Known rows, with every step that occurs:
P -> B -> A: [-11.0 -16.8   4.1 -21.8 -22.5 -12.3  -6.0  17.5 -15.3  39.3  -1.2  10.6
  -1.4   3.9  27.6  -4.0  17.0 -19.3  42.6  12.7   4.4   4.3  -6.5  -9.4
  29.5 -10.3]
X -> G -> B -> P -> U: [-34.0  21.8  -9.3 -31.2  32.3 -39.6   5.1 -58.4  18.6   1.6  24.7 -11.5
  17.5 -14.9  -7.1 -35.9  -3.8  -4.3 -26.1  45.2 -27.7 -30.9  21.5   4.0
 -18.7   2.6]
X -> G: [ -5.4   4.5 -16.3 -25.3   6.5 -23.7   2.0   0.4  16.5  13.5  -1.9   6.9
 -14.8  -1.3  -3.6 -36.4 -12.7   9.4 -22.1  10.7 -12.1  -3.3  13.9   8.7
  -8.4   0.1]
G -> W: [-17.0  -4.7  -1.5  24.6  17.8 -32.2  -4.2  13.0  33.5  -1.8  -9.7  -5.9
  15.4  -1.3 -11.6 -10.3  -6.0  -2.5   3.3   3.1   0.5 -16.9  11.0   9.0
  -4.9  -5.5]
X -> G -> W -> A: [-18.9  -2.7 -10.5  -4.1  31.3 -52.2   4.1  20.2  49.3  18.4  -8.7   4.9
   7.9   7.2 -45.9 -47.8 -17.1   1.5 -17.4  12.4  -1.3 -24.8  13.5  19.7
 -18.6  -7.1]
A -> W: [ -6.8   3.6  -8.4 -14.6  17.4 -14.3   2.6  27.3  15.6   3.9 -31.8  -2.8
   5.6   9.7 -18.2  -1.6  -4.1  -5.9 -10.9  19.3   1.3  -4.0 -14.0 -41.1
  -1.2  12.7]
X -> G -> W -> A -> S: [  3.0  10.3 -12.0 -14.9  45.5 -59.4  15.9  26.3  55.2  22.5 -13.9   3.5
   9.1  13.0 -33.2 -44.8 -31.5   4.6 -38.8  20.4   6.3 -20.5  13.2  27.1
 -18.9 -20.9]
W -> A: [  2.8  -4.0   8.9  -2.2  10.4   0.7   9.7  11.6   3.7   5.9  -2.2   4.8
  13.5  11.3 -39.6   1.1   2.4  -7.6   6.3   3.3  14.5  -5.5  -7.7  -0.1
  -8.9  -1.6]
A -> V: [-24.4   4.0  -6.7   9.6   9.7  -5.7  -6.1   1.6 -11.2 -13.4  17.8  -1.7
  -9.5   3.3  -8.9  -4.2  -5.7  -9.2 -11.9  22.6  -5.8   3.1   0.7 -30.7
   9.9 -26.9]
P -> B -> A -> S: [ 10.5   1.3  -0.4 -31.4  -3.5 -20.4  10.7  21.9 -10.7  41.8  -5.6   9.6
   3.3  11.6  40.6  -2.6   2.1 -15.3  22.6  18.9  12.1   7.6  -5.4  -1.5
  28.2 -21.9]
S -> A -> V -> G -> W: [ -6.4  14.7   7.7   7.8  36.3 -28.8   0.2  20.1  23.2 -22.6  13.6  -2.3
  -3.6   9.9 -13.2   0.6 -22.0  25.2 -43.2  13.1  -7.0 -14.7  13.8 -32.8
  -3.0 -48.5]
P -> B -> G: [ -5.3 -13.8  -5.2   1.7 -31.7 -19.2  -7.0   2.1 -16.2  46.4 -11.1   4.6
  -7.5  14.1   7.7 -27.3  14.7  -8.0  13.1  25.0 -12.6 -14.6  11.3 -13.5
  30.0 -16.6]
W -> A -> V -> G -> B -> P -> U: [-29.5  13.9  16.2 -10.1  51.1 -29.9   3.4 -36.5   1.1 -18.3  39.3 -10.7
  23.9  -7.5 -45.5   5.6  -0.2 -28.6  -9.6  47.2 -19.7 -28.0   5.5 -34.1
 -14.9 -27.7]
A -> B: [-26.4  11.7   5.0  -8.1   2.7  -4.4  -5.1 -27.0  -6.0  15.5 -15.8  -3.8
  -4.9  -4.0  -9.4  -4.6   4.8 -14.5   6.5  -3.4  -4.2   6.1  -4.6 -22.7
  -7.0  12.7]
B -> P: [ -8.3  11.6   9.1 -10.6  10.4   1.7  -4.5 -26.8   9.2   0.8   0.4  18.4
   0.7   1.5  21.6   7.5 -11.6 -12.0  10.7  10.4  -0.3 -21.8 -11.2   3.0
  -8.8  13.0]
B -> G -> W: [-16.5 -11.3  -6.0  37.6   6.7 -59.7 -12.8  -0.6  20.0  14.6 -25.7  13.1
   6.4   3.4  -0.6 -38.6  -7.2  -0.6  -2.3  19.9  -2.3 -28.5  20.7   2.9
   1.9 -15.2]
S -> A -> B: [-12.8  27.0  12.5 -20.1   9.8   3.2   6.3 -20.4  -3.3   7.4  -6.4  -5.5
  -0.1   4.7 -15.5  -0.7  -3.5  23.1 -19.8  -5.8   8.7   1.8  -5.2 -32.7
  -8.3  -4.1]
V -> A -> B -> P -> U: [-54.8  31.3  31.6  -4.8  31.6 -29.5   4.7 -64.2 -14.9  -2.5   4.3  -4.5
  39.1 -16.1   1.8  -0.1  14.5 -35.3  21.3  -8.2 -11.0 -11.7  -2.4 -29.8
 -17.6  19.8]
W -> A -> V -> G -> B -> P: [-30.8  16.9  23.4   0.0  36.5 -22.8  -1.0 -28.5   8.3  -2.9  24.2  17.4
   1.5   2.4 -28.1  -0.7 -11.9 -26.0 -16.2  50.1 -11.4 -29.6  -1.1 -37.0
 -17.2 -29.3]
V -> A -> B -> G -> W: [-65.6  19.0  25.7  42.1  13.6 -70.0  -8.3 -33.7  -1.6  22.3 -28.9  16.4
  16.9 -10.1   3.0 -43.4   3.4 -22.5   5.7  -0.3  -1.6 -18.0  14.0 -35.9
 -10.5  -3.2]
B -> A -> V -> G: [-18.3  -4.6   6.4 -11.6  18.4 -42.1 -12.8   1.7 -11.3  -4.7  11.4  24.4
 -14.9  -3.5  32.7   2.1 -10.6 -20.8   4.3  22.6  -4.0   4.0   1.8 -26.8
   4.1 -32.5]
G -> B: [-29.3  14.5   5.3  14.4   5.2  -9.4   3.8 -31.5  -2.1   2.3  13.8  -5.2
  12.2  -8.1  -5.2 -16.2   4.3   2.2 -13.4  27.6  -6.3 -11.6  10.6 -14.8
  -8.0  -6.7]

Rows:
[-11.4  18.5   1.1  -4.2  16.9   3.2   4.2   4.5  -8.6 -19.1  21.7  -2.5
  -6.4  11.0 -13.2  -1.7 -13.2  27.5 -36.6  18.5   6.1   1.7  -0.5 -37.4
   4.6 -38.5]	S -> A -> V
[-34.8   6.5  -6.7 -11.2  34.0 -56.6   0.8   2.9  46.8  27.2 -17.7   3.4
   4.9   1.6 -53.3 -49.2 -13.4  -8.3 -10.0   9.3  -6.3 -20.5  10.6   2.0
 -22.1   1.1]	X -> G -> W -> A -> B
[  4.1  23.5  15.4 -12.4  26.3 -50.8   9.6 -17.3   4.5   9.1   7.3  16.6
   2.7  -7.6  44.3   0.8 -15.3  -7.2 -22.8  31.7  -0.8  -5.9  11.4  -6.8
 -11.6 -29.3]	V -> G -> B -> A -> S
[-18.9   8.4  15.2 -11.6  12.2   0.0   3.1 -12.4  -1.8  20.6 -14.5   1.2
   9.6   3.6 -47.0  -4.8   8.6 -22.0  16.1  -1.3  10.2  -2.6 -11.7 -20.0
 -14.9  11.8]	W -> A -> B
[-14.5 -15.1   0.8  34.4  17.0 -56.4  -5.1  10.2  21.2  21.5 -26.3  16.1
  14.7  11.7 -28.8 -39.7  -5.4  -8.1   2.4  19.8   9.9 -35.7  15.8   6.5
  -5.4 -17.0]	B -> G -> W -> A
[-19.5 -11.5   5.7 -20.4  -9.7 -27.2 -11.7  20.5 -14.9  27.7  13.5  13.2
 -17.5   3.5  25.3  -0.8   9.4 -26.9  26.5  29.8 -13.3   5.6   0.9 -36.7
  29.7 -36.1]	P -> B -> A -> V -> G
[-18.5   1.4 -15.4  -2.4  23.3 -53.8  -4.7  13.9  51.0  12.6  -8.4   2.3
  -3.9  -3.2 -17.6 -46.5 -16.3   9.7 -22.4  11.2 -11.9 -17.1  20.4  17.7
 -12.7  -6.6]	X -> G -> W
[-33.8  12.0  -4.2 -30.4  55.2 -63.2   0.2 -27.7  47.4  16.8  -3.1 -10.0
  28.9  -4.8 -55.2 -39.1  -5.7 -21.3   0.6  15.4 -12.6 -32.4  10.7   8.3
 -25.9  12.6]	X -> G -> W -> A -> B -> P -> U
[-24.8  13.5  20.1 -19.9  18.9  -2.5   0.3 -34.8   6.8  23.0 -12.7  17.4
   8.6   6.2 -28.5   0.1  -4.4 -31.2  23.7   9.3   9.7 -17.4 -21.4 -15.5
 -20.4  17.4]	W -> A -> B -> P
[-38.5  10.5  19.0   5.9  32.7 -36.8  -5.1 -18.9  40.6  18.3 -20.9  12.0
  22.4   4.8 -36.8  -9.9 -10.2 -27.7  26.0   7.9   9.4 -33.0  -9.9  -7.3
 -22.2   9.4]	G -> W -> A -> B -> P
[-29.2  -6.0   4.9   6.1  31.2 -64.6 -15.8  13.2  12.4  -5.9   6.6  22.4
  -7.4  -5.2  25.1  -4.8 -13.2 -21.0   6.6  23.1  -2.5  -7.0   7.6 -24.3
   1.5 -37.9]	B -> A -> V -> G -> W
[-15.5  20.1   6.2  -6.9   3.1 -20.1  -2.3 -29.0  -9.9  20.3 -22.8   8.7
  -9.2   7.6  -5.9 -22.5  -2.7  21.3 -22.9   8.1   7.1 -10.7   6.0 -33.1
  -5.3 -11.5]	S -> A -> B -> G
[-29.4  21.0  14.9 -18.2   9.1  -4.4 -10.6 -52.1   5.2  18.8 -11.7  14.5
  -4.3  -2.9  10.9   3.1  -5.0 -23.7  18.9  10.0  -4.7 -11.7 -16.3 -19.0
 -10.6  22.9]	A -> B -> P
[-20.0   7.2  11.0 -16.4  25.7 -54.1  -1.5  -2.5  12.2  10.5 -13.2  16.4
   1.4  -8.0  19.7  -2.6  -4.5 -15.0 -12.4  37.8  -8.4 -17.8   5.2 -44.9
 -11.9  -5.9]	V -> G -> B -> A -> W
[-44.6   7.4  -0.2  -9.6  21.9 -44.9   1.3  -5.9   6.3  13.1 -17.0  11.3
  15.7  -5.5  12.5 -14.9   2.8 -13.7   0.5  43.7  11.4 -15.9  -5.2 -50.5
  -7.9  -0.1]	G -> B -> A -> W
[-14.7   7.1  17.5  -5.8  15.3 -44.9  -3.3 -21.1   0.7   7.1  10.8  18.7
  -2.4 -15.6  32.2  -3.6  -1.3 -10.5  -3.0  24.3  -9.5 -11.4  13.2 -17.1
 -12.1 -15.6]	V -> G -> B -> A
[  8.8  10.2   2.2  14.4  43.1 -35.8  19.1  30.9  41.3   6.2 -15.3  -3.0
  29.4  16.4 -34.1 -12.0 -22.8  -6.2 -12.4   8.4  17.7 -19.1  -0.8  17.9
 -14.4 -22.2]	G -> W -> A -> S
[-34.2  -6.4   1.9  29.6  36.0 -34.9  -2.9  25.7  25.7  -5.6   3.1  -0.7
  15.2   8.7 -55.9 -15.7  -9.9 -14.0  -0.8  22.3   8.3 -19.6   1.8 -15.1
  -3.9 -29.2]	G -> W -> A -> V
[-42.1   3.0   6.6   2.6   7.5 -35.8  -1.2 -29.3  -6.5   9.9   9.1  13.3
  13.5 -13.4  26.6 -17.1   6.4  -8.4   7.8  30.4  10.0  -7.9   7.6 -15.7
  -4.8 -10.4]	G -> B -> A
[-36.5  -6.6  -3.1  -5.1  11.2 -31.1 -10.6   0.8 -20.6  -2.6  10.9  24.3
  -6.7  -1.8  26.6  -4.3  -5.6 -20.8  12.6  24.4  10.2   8.4  -6.8 -26.8
  10.3 -28.9]	B -> A -> V
[-32.6  13.6   7.7  14.3  18.6 -27.8  -7.5 -20.4  -2.8 -14.1  29.1  -1.1
 -11.2  -5.9  -6.8  -3.9  -6.8 -10.7 -32.5  41.0 -27.2 -12.1  16.8 -47.4
  -2.1 -38.9]	A -> V -> G -> B
[ -5.1  14.7  15.1   0.9   9.7 -22.2   0.7 -22.7   8.4  -0.7  12.1  -1.9
  -2.0  -9.5   2.6  -0.2  -1.2  -1.3 -23.5  20.0 -24.0 -15.4  22.1 -18.3
 -15.6 -13.0]	V -> G -> B
[ -5.0  -1.3  12.1  -3.8  25.0 -15.0   1.1  13.8   0.2  -6.3  14.8   8.2
  -5.0  11.5 -38.7   5.6  -8.8 -16.5 -13.1  19.7  -8.0  -4.7  -2.9 -27.3
  -7.0 -30.0]	W -> A -> V -> G
[-35.2 -18.7  -3.4  27.4  -2.9 -48.6 -11.4  21.5   3.1  40.3 -10.8   3.4
   4.9  20.8 -37.6 -39.5   6.4 -20.1  14.7  44.8  -8.8 -29.8  11.7 -27.3
  27.7 -41.7]	P -> B -> G -> W -> A -> V
[-19.9  23.5 -10.7 -31.1  28.5 -64.7  12.9 -20.5  12.1  23.9   6.7  18.8
  -1.7  -6.3  30.9 -47.5 -20.9   1.2 -38.6  46.7   2.0  -7.8  14.0   2.4
 -16.8 -23.0]	X -> G -> B -> A -> S
[-28.1  16.4   6.3  10.7  17.5 -42.5  -3.6 -19.9  14.2  17.8 -28.1   3.8
   3.8   7.6 -14.8 -30.2  -6.3  21.1 -21.5   7.9   7.9 -21.8  12.1 -27.9
  -7.4 -16.9]	S -> A -> B -> G -> W
